Every row comes from one small tree of marks. Brackets hold a mark, then the marks that hang from it, in alphabetical order. Every link used is in the known rows. Which tree was each row made from?
Known rows:
(M A): [ -3.5   0.4  22.6  24.3  22.5  -3.1  -1.4 -17.6  16.0 -11.0  32.0  11.8
  -0.6   7.8 -26.6   9.7  36.6 -15.8  19.0  12.1  -1.5  17.0   5.6 -32.4
  21.3]
(M A J): [-10.1   1.4  15.3  26.0  26.9  -4.0  -3.3 -17.3  19.1 -32.8  38.4  28.3
   3.6   6.8 -27.3  -0.2  45.6 -19.4  24.9  31.7 -21.5  21.1   3.5 -38.5
  20.2]
(G (M (A (B W)) J) V): [-12.6  -2.9  21.6  19.3  39.9  12.7   2.8 -18.2  -7.4 -60.8  56.6  23.9
  -1.4   6.2  -8.0  35.9  46.5 -28.9  27.1  35.4 -14.4  38.6 -19.5 -16.0
  42.8]
(A (F T)): [ 17.0 -16.0  25.1  37.6  29.1  13.3  14.0 -17.3  23.8 -14.9  53.2  25.6
   0.6   2.4   2.4   9.2   4.8 -19.2  16.7   1.7  20.3 -10.2  11.9 -47.3
  18.8]
(M (A (B E L) (F T)) (J V)): [ -4.3  -7.0  55.7  46.9  46.1  33.5 -33.6  -2.1  47.0 -33.0  69.4  38.2
  -2.8  -7.8 -16.1  11.4  48.3 -34.3  40.0  39.9 -10.0  22.5  -0.9 -59.0
  44.1]
(A B (F T)): [ -0.8  -7.5  33.1  38.6  30.0  17.6  16.4  -4.0  16.8 -17.3  61.0  27.8
  -3.7   5.6  27.1  11.5   7.5 -28.3  23.1   3.2  19.9 -15.7  12.3 -57.0
  32.1]
(J (M (A (B W))) V): [ -5.2  -9.7  16.2  18.9  33.6  22.4 -25.3  -1.0  24.1 -50.3  48.6  -1.7
  -3.0   3.9   4.6  28.5  42.5 -13.8  47.9  34.8 -19.1  22.4 -24.2 -32.5
  52.1]
(J V): [  3.0  -9.7  16.7  12.2  16.9  22.7 -11.7  -4.5  12.4  -6.8  35.7  19.2
   4.6  -4.6 -15.6  11.9  -4.6  -9.2  12.9  -3.4  -6.7   4.1 -12.2 -24.0
  16.5]
(F A): [ -1.7 -12.9  18.5  17.6  13.8  14.8   6.8  -9.7  10.4 -15.9  37.7  16.4
  -1.2  13.3 -17.5  13.8  41.6 -11.7   9.9  -5.1   6.6   8.9   9.1 -24.7
  14.1]
(F (A (B E L W)) T): [ 11.9 -43.4  47.6  26.6  43.0  22.5  -4.6  -1.7  45.0 -34.5  62.9  -8.3
  -0.8   5.6 -16.4  30.2  61.3 -34.4  21.1  26.3  18.2  41.2   5.0 -31.7
  40.0]
(T F): [  1.7   3.2  17.9  38.9  16.0   2.1   9.1 -15.3  27.6 -14.2  30.2  43.9
   5.8  -2.1 -15.1  25.0   2.7  -3.1  10.7  10.4   2.9  12.0   9.3 -26.8
   8.8]
(M (A (B L W) (F T)) J): [  4.5 -20.1  54.0  44.5  52.9   8.9 -13.6 -20.3  47.2 -49.3  74.1  28.9
   3.9   3.7  13.6  20.9  79.9 -43.4  37.5  57.7  -4.8  31.2   7.8 -65.4
  68.4]
(L (B E)): [-12.2 -10.0  15.4  32.5  18.2   3.3   6.0  10.2  25.5 -17.4  25.5  15.6
   1.5  -5.4 -11.9  -1.1 -20.7 -11.9  20.5  -0.7  28.9  17.7  -1.9 -23.7
  10.4]
(J (M (A B F)) V): [-15.6  11.4  22.2  38.1  25.2  25.0 -21.3   1.0  19.8 -38.9  49.3  27.7
  -9.7  -0.1  16.2  16.1  30.5  -5.4  51.8  16.3  -7.4  -5.3  -9.8 -47.8
  46.9]
(W (B E L) X): [ -4.7 -12.6  35.4  25.2  27.2 -11.4 -10.4   2.5  52.7 -14.6  29.9   7.0
   6.9 -22.1   3.7  32.4 -13.6   1.6  32.0  -8.3   7.4  20.7   0.5 -29.7
  23.5]
(E (B L W)): [  2.7 -29.5  33.1  18.9  38.5 -12.2 -16.1  -5.6  28.8 -19.0  46.7  -2.2
   9.5  -8.8  -3.6  24.8  39.6 -19.1  19.2  16.8  -2.5  50.3  -1.2 -40.4
  36.8]
(G (M J) V): [ -1.9  -3.5  -0.9  13.6  24.1  13.6  23.3 -18.3 -12.8 -45.9  47.0  30.0
   4.5 -10.5 -22.6  19.6   0.1 -11.3  13.1   5.9  -9.7  21.9 -14.1  -2.9
   5.6]
(B E L (W X)): [ 20.7 -36.6  37.1  17.6  36.8 -15.8 -16.2 -14.6  68.2 -22.7  28.4 -12.1
  11.6 -19.1 -36.2  40.4   7.0   4.4  31.6  14.2   7.4  49.5  -2.5 -20.4
  32.1]
(G V): [  0.4  -7.1  16.8  10.4  20.4  16.1   6.6 -15.9   1.9  -8.6  34.6  19.9
   2.9   0.7 -27.2  22.9  -5.5 -13.9  13.8 -12.1   9.8  12.0 -11.0 -16.3
  13.5]
(G (M (A (F T)) J) V): [ 11.0   0.8  21.0  37.4  40.1  26.5  14.7 -32.5  -4.8 -49.3  69.1  43.1
  -4.4   4.4 -14.9  27.4  36.7 -29.8  22.4  19.2   0.6   9.5  -2.4 -30.4
  18.4]
(J (M (A (B E L W) F)) V): [  1.4 -17.3  41.0  43.8  42.0  15.3 -43.6  -2.0  62.0 -48.9  49.8   4.5
  -5.6 -14.7 -15.4  26.0  46.6  -2.4  58.9  37.7   0.7  43.7 -14.9 -41.1
  64.7]
(M J): [ -7.5  -8.5   4.8  19.8  21.9  -1.9   9.2 -10.2  18.2 -32.3  39.1  26.0
   7.8  -3.6 -16.0  -5.5  10.0 -12.0  17.4  19.8 -15.3  16.2   1.8 -33.1
  11.0]

Write each row's tree:
[ -8.9   1.3  31.0  47.5  44.7  28.1   8.3 -12.7   3.8 -53.0  70.8  39.3
 -11.7   2.7 -20.8  21.0  21.6 -30.5  34.1  20.0   8.8  13.5  -2.7 -32.4
  19.1] : (G (M (A (B E) (F T)) J) V)
[ -5.6 -15.0  28.7  21.4  26.1  33.9  18.0   1.4   2.7 -22.3  62.8  13.1
  -5.7  20.6  14.9  21.0  46.2 -39.3  14.0   4.8  10.1  -5.4  10.7 -39.2
  22.6] : (F (A B) T)
[  8.1 -16.5  23.8  44.6  45.7  13.3   0.6 -13.7  34.2 -58.2  66.4   4.7
  -8.3  11.8  22.3  26.0  52.3 -25.3  51.9  40.4   7.6   7.6   1.6 -55.8
  54.8] : (J (M (A (B W) (F T))))
[-19.2   1.8  32.1  49.1  17.9  17.4   0.1   5.4  30.0 -22.0  37.9  45.0
  -8.0   8.5 -24.2  27.6  28.0  -7.2  19.7   7.0  15.2  15.6  14.3 -28.1
  10.6] : (T (F (A (B E))))
[ -1.8   2.8  10.0  19.4  25.1  16.8  -8.2 -14.0  -1.6 -44.2  48.3  30.2
   1.1  -5.0 -20.5  12.9  34.6 -14.0  17.4  28.2 -32.2  22.8 -13.4 -15.9
  16.6] : (G (M A (J V)))
[ -4.5   9.9  18.1  36.7  29.7  12.0   4.7 -30.1  -4.2 -45.2  51.2  49.6
  -2.7  -2.3 -22.2  20.7  33.1 -12.1  23.9  13.2  -3.7  17.2  -4.1 -22.7
  23.0] : (G (M (A F) J) V)
[ 14.0 -31.8  21.4  18.2  33.4 -14.2 -11.2 -11.6  53.8 -23.0  25.0  -6.9
   6.1  -4.8 -34.9  36.2 -13.6   5.8  32.6   5.8   9.1  30.6  -5.0 -21.0
  18.6] : (B E (W X))
[  1.6 -26.5  22.9  25.4  30.0  -6.5  -7.9   2.1  48.7 -28.5  24.3   4.7
   8.4  -2.7  -0.7  34.9 -21.9  -7.5  35.7   7.1  25.5  24.3  -9.8 -24.0
  29.3] : (L (B E (W X)))
[  1.9  -0.6   3.5  19.6  21.8  22.3 -17.2  -9.7  17.4 -35.3  39.1   3.6
  -2.9  -1.8 -19.2  16.0  28.8  -4.9  40.2  18.7 -20.8  12.8 -16.6 -24.9
  24.0] : (J (M A) V)
[  1.0   4.6  16.9  18.2  23.9  13.3  13.2 -25.6 -16.1 -25.2  40.0  14.8
  -3.5   1.5 -32.3  33.6  23.3 -13.9  13.2  -2.5   3.0  22.2  -9.2  -2.7
  14.3] : (G (M A) V)
[ -8.2 -16.5  12.9  34.0  37.4  -4.0 -10.1   0.2  41.6 -56.0  38.5 -16.0
  -7.7   2.7 -26.2  15.8  32.8  -6.9  52.9  39.2  -0.2  37.5  -8.9 -29.7
  37.1] : (J (M (A (B E W))))
[ 15.3 -30.9  51.8  36.4  43.4  12.7   0.0 -12.4  44.3 -29.2  66.9  13.1
   4.0  -4.9  25.9  28.7  37.7 -30.4  24.5  25.4  20.1  21.2   7.3 -53.6
  60.8] : (A (B L W) (F T))
[  2.6 -18.7  54.0  39.7  33.3   6.9 -20.3  -5.8  67.2 -31.5  40.0  26.4
   3.9  -3.1 -13.6  69.1  48.2  -3.9  34.3  22.4  10.2  45.2   7.9 -27.8
  43.3] : (T (F (A (B E L (W X)))))
[ 11.7 -30.4  42.0  40.4  46.3   5.8  -6.4  -4.0  54.6 -30.0  53.0  10.6
  -1.2   0.8   6.8  40.4  -8.3 -14.4  42.7  10.2  26.5   2.7   4.5 -51.6
  38.9] : (A (B E (W X)) (F T))
[  2.4 -17.8  21.9  17.5  26.7  -2.8  -1.3  -3.5  34.8 -27.1  29.3  11.4
  11.9   1.6  28.5  40.7  -5.5 -13.9  31.2   7.1  16.4  13.8 -10.1 -30.0
  42.1] : (L (B (W X)))
[ 14.7 -37.0  52.5  44.8  46.9   8.6  -6.8  -7.3  59.0 -29.4  60.5   6.6
   0.5 -10.3  -4.0  22.2  23.2 -22.9  30.3  26.0  28.0  31.1   6.6 -47.5
  48.7] : (A (B E L W) (F T))
[ -1.5 -26.9  20.0  30.9  28.0  -3.0  -3.5   4.0  38.2 -30.2  28.0   4.9
   4.1  -0.1 -12.1  10.2 -11.4 -13.8  23.8  14.9  30.2  32.9  -9.9 -22.4
  26.6] : (L (B E W))
[-18.3   7.6  52.4  37.7  32.2  22.2 -35.5  -4.7  33.3 -29.1  57.5  52.7
   2.6  -8.4   7.3  11.3  62.0 -22.9  38.1  33.8 -22.4  20.6  -3.1 -59.4
  59.9] : (M (A (B L) F) (J V))
[ -4.8  -1.5  54.8  39.5  41.8  37.1 -26.3  -7.1  32.5 -32.2  74.7  45.0
   0.9  -3.3  15.3  17.9  64.0 -41.9  34.7  40.1 -18.0  12.3  -1.4 -64.8
  55.7] : (M (A (B L) (F T)) (J V))
[-10.7   2.6  28.2  19.7  27.6  23.0 -21.2   1.2  26.4 -36.8  49.1   1.7
  -0.8 -12.5   4.9  23.8  51.3 -14.2  46.3  29.4 -22.8  26.7 -14.4 -32.4
  52.0] : (J (M (A (B L))) V)
[-16.2  -8.7  32.2  19.4  37.6  19.6 -33.7  -3.9  21.8 -42.6  52.2  27.8
   1.6  10.8  -3.1  20.1  50.5 -29.9  34.3  43.6 -31.7  26.8 -20.1 -43.0
  53.1] : (M (A (B W)) (J V))
